Each row comes from the steps of one path. Every step used is in the known rows, and no mark comes twice. Write the path behind each row, first mark first.
In the rows, 128 means zero.
Known rows:
demav famep tefa zitib: [181 126 120 148 124  94 135 154 127 125 162 108 182 134 111 204 156 128
 109 144  68 119 126 126 145 147 159  53 111 124 135 170]
famep zogos tefa demav: [203 118 151 117 141 100 155 163 115 140 123 137 114 120 113 122 153 116
 164 123  99  72 151 145 148 158 176  94 134 151 126 146]
fibid denu relobo: [139 130 148 138 135 119 145 159 109 164 127 154  75 142 119 179 159 119
 161 164 141  90 109 125 136 138 114 124 125 128  90 112]
buti tefa famep demav: [148 115 163 120 127 142 126 140 162 123 127 174  96  71 100 124 171 169
 138 104  99 144 173 109 105  76  72 134 145 107 160 132]
zitib relobo fibid denu: [151 154 178  86 118 126 115 189 108 141  88  97  76 117 180 171 138 144
 165 155 145  87 108 110 125 153 171 121 127 182  98  82]
buti tefa famep demav gotet relobo: [151  88 169 114 130 121  96 142 184 125 102 168 103  51 136 104 163 187
 178  69 103 175 170 109  94  63 126 138 128 119 137 117]
zitib tefa: [143 136 121 129 109 130 174 151 141 129 104 146 127 151 127 110 145 127
 111 115 101 184 113 124 132 152 142 109 124 118 114 119]
zogos tefa zitib: [197 124 158 131 122  94 145 159 134 123 133 144 156 146 123 181 129 128
 156 151 106 116 134 145 139 144 163 105  82 137 104 187]
famep zogos tefa zitib: [231 103 166 122 123 116 156 180 123 122 105 135 121 127 103 178 127 109
 175 140  98 106 124 138 134 152 174  77 123 159 125 176]
famep zogos tefa demav gotet relobo: [210  93 155 118 147  79 136 159 140 148  97 128 121  98 148 106 144 135
 205  91 103 102 148 146 138 144 233  94 116 161 105 133]
demav tefa famep zogos: [139  85 140 136 100 152 105 209 109 167  88 105  90 131  92 139 187 124
 137  87 117 187 126  83 130 137 145  95 141 153 175  82]
buti tefa: [150 124 135 143 148 124 144  97 144 112 128 164 124 106 114 135 144 131
 147  96 114 112 135 107 129 109 130 138 154 150 143 130]
famep demav tefa zitib relobo fibid: [176 152 194  92  81 132 107 180 119 121  73 121 114 166 101 188 177 139
 130 186 114 196 122 112 118 118 156  81  77 128 114 131]
zogos tefa: [181 127 138 132 128  89 134 145 158 127 120 138 124 120 143 137 119 131
 130 122 125 103 141 140 128 161 135 123 108 147 121 154]
gotet relobo: [115 114 142 136 137 137 112 141 161 137 126 117 123 118 128 118 137 146
 154 101 126 136 136 133 105 127 166 120 114 104 115 103]
zogos tefa zitib relobo fibid: [215 129 190  85 108  73 129 188 136 111 103 119 128 146 142 200 130 151
 179 156 109 123 130 130 119 136 195  94  78 173  77 173]
gotet demav famep zogos tefa: [203 104 140  59 115  94 193 143 136 120 100 130  72  90 121 184 109 103
 113  96  76  55 139 133 114 171 159  74 171 174 164 143]
buti tefa zitib relobo fibid denu: [189 148 203 101 132 126 131 172 104 121  97 142 103 117 148 220 161 145
 207 154 112  86 110  98 140 117 203 112 128 189  94 115]
tefa zitib relobo: [167 119 167 120 124 116 126 158 110 108 117 124 133 149 100 163 157 120
 144 157  83 153 112 123 119 101 168  78 104 139  72 130]
zogos tefa famep demav gotet relobo: [184  92 173 104 116  85  91 193 198 140  98 137 102  65 168 109 138 188
 164  97 114 163 175 144  88 113 132 120  83 119 117 138]
famep tefa zitib relobo: [194 108 155 157 122 106 124 176 133 130 128 110 152 142 104 166 173 121
 111 146  69 132 106 136 120 153 169  51  94 147  71 139]
tefa demav gotet relobo fibid denu: [130 143 166  89 134 108 100 161  95 181 118 104 135 109 216 146 140 172
 233 132 156  86 126 136 157 142 244 148  96 150  99 106]
famep tefa: [157 116 120 164 121 115 123 148 148 149 140 117 147 120 132 131 146 129
  95 117 113 111 119 142 127 176 129 103 115 137 127 137]
famep tefa demav: [150 130 124 163 137 107 132 139 121 165 167 121 171 135 124 120 180 133
 114 127  90  90 137 153 152 169 157  99 101 118 113 144]
denu relobo: [134 107 127 132 131  98 144 128 121 136 137 155 105 154  84 159 154 124
 144 145 129 139 124 126 117 109 104 123 122 114  94 147]
denu relobo fibid: [127 118 141  91 116  94 138 141 115 136 128 138 103 155 114 193 126 155
 177 149 159 136 127 120 116 112 123 145 115 129 110 163]
zogos tefa famep demav: [176 123 168 106 108 105 119 195 173 136 124 146  97  86 129 127 151 168
 123 129 107 135 178 142 104 124  78 117  97 110 136 156]
tefa demav gotet relobo: [129 113 138 122 147  95 113 119 119 153 131 125 161 118 153  98 151 149
 183 105 112 139 141 140 140 108 211 127  97 120  93 124]
zogos tefa zitib relobo denu: [219 121 197 104 105  78 113 147 120 101 137 143  96 148 163 183 158 136
 154 166 104 102 120 131 138 167 194  74  83 189  71 164]
zogos tefa zitib relobo fibid denu: [220 150 209  90 115  92 130 219 117 133  94 115 105 134 175 225 138 146
 195 178 124  75 114 131 137 170 212  94  80 188  73 140]

Which path is each row?
[165 105 147 118 120  89 116 195 150 148 135 130 118 106 142 142 148 162
 146  97 114 130 159 126 122 136 119 125  98 141 126 146] => zogos tefa famep
[125 109 129 119  96 128 153 200 131 149 116 136 120 133 126 111 166 156
 128  87  87 210 128 111 120 131 130 116 112 107 122 111] => zitib tefa famep
[219 115 128 101 132  82 157 163 144 104 108 121  94 100 122 167 124 114
 138 110  93  90 150 110 133 149 149  68 170 172 165 140] => demav famep zogos tefa
[151 149 124 119 165  84 162  84 114 107 170 161 153 107 104 155 178 135
 148 104  66  92 167  96 164  86 159 100 163 125 153 138] => buti tefa demav famep
[138 129 124 110 138  85 132 110  83 146 134 137 161 128 157 107 144 127
 154 132 117 128 136 132 164 107 174 136 111 141 106 140] => tefa demav gotet
[141 161 112 107 131  85 196 138 111 126 150 143 153 152 117 132 177 127
 116 124  54 161 142 116 160 127 175  75 129  92 124 131] => zitib tefa demav famep
[ 95  94 144 103  84 145 129 164 106 189 107 124 108 137 114 152 177 131
  97  82 107 164 125 113 114 152 139 125 103 134 150  98] => gotet demav tefa famep
[141 139 141 138 163 111 157  90 115 133 154 172 151 121 104 122 175 131
 162 107  93  94 154 119 156 102 156 134 141 129 127 138] => buti tefa demav
[165 118 120  98 132 119 148 144 118 107 115 108  98 104 107 160 128 111
 133 117  92 114 137  99 132 117 142  75 189 148 173 115] => demav famep zogos
[185 107 150  94 108  90 166 147 123 128 134 111 136 123 106 214 165 109
  73 134  24 102 110 137 108 162 183  29 114 150  97 142] => gotet demav famep tefa zitib relobo
[158 133 124  96 148 108 162 138  87 122 145 117 120 117  97 146 161 111
 149 130  72  94 153 110 156 110 171  70 176 131 159 127] => tefa demav famep zogos
[169 118 113 150 133  76 121 126 112 166 144 123 182 119 161 111 160 131
 122 121  99 109 125 146 160 159 175 108 103 153 107 155] => famep tefa demav gotet
[164 151 201  85 112 133 118 199  89 140 100 104 106 141 160 210 145 142
 186 184 125  98 102 116 136 136 200 101  99 169  78 109] => tefa zitib relobo fibid denu
[127 121 160 106 111 146 110 174 144 135 129 138  99  95 115 116 154 166
 118 137 111 158 166 130 100  93  68 123 117  86 146 128] => tefa famep demav
[139 119 131 122 128  95 157 144 132 156 109 146 158 142 156  80 165 149
 168  92  85 194 124 136 140 131 227 109  91 104  78 116] => zitib tefa demav gotet relobo
[162 132 174 107  93 112 108 180 100 129  84 101 136 184 114 201 175 133
 151 156 120 192 107  97 132 130 202  91  80 163 103 124] => demav tefa zitib relobo fibid
[138 128 144  85 111  90 149 157 122 159 102 126 159 145 182 108 147 179
 203  93 119 189 127 132 137 138 251 131  83 119  91 129] => zitib tefa demav gotet relobo fibid
[159 135 135 100 116 115 121 117 138 122  91 147 115  95 154 105 112 131
 119 152 130 150 133 136 124 106 104 130 126 128 131 146] => famep demav gotet
[175 113 138 166 116 123 129 158 128 146 149 121 177 144 114 173 151 130
 122 146  91 127 113 148 138 164 160  85  87 125 110 171] => famep tefa zitib
[143 108 146  90 103 116 102 164 131 138 106 139 110  80 156 107 133 165
 134 130 118 176 150 122 112  82  88 137 117 120 139 142] => tefa famep demav gotet
[201 121 141 138 127  77 132 172 136 105 141 100 153 134 107 198 177 121
  99 144  40 130 123 116 129 138 174  24 112 147  94 138] => demav famep tefa zitib relobo
[146 100 155 101  92 125 128 197 181 146  82 148 105  98 152  80 162 182
 144  89  89 243 144 126  92 110 141 108  96  84 111 104] => zitib tefa famep demav gotet relobo
[110 105 133 146 102 131  95 185 119 167 115 113 126 142 115 138 187 144
 123  96 123 199 136  91 134 132 130 121 102 133 151  93] => demav tefa famep
[214 107 143 121 126 113 149 170 145 122  95 129  91 108 124 137 119 114
 150 113 116  91 136 134 125 166 144  97 149 174 142 142] => famep zogos tefa
[130  95 164 101 112 124  78 172 165 143 104 128 106  72 152  94 144 186
 160 103 117 187 160 130  89  80 126 125 101  99 125 115] => tefa famep demav gotet relobo
[130 158 160  93 114 143 119 171 104 158 111 105 104 119 188 174 117 149
 175 157 169  76 114 123 144 160 159 150 126 158 136 112] => relobo fibid denu
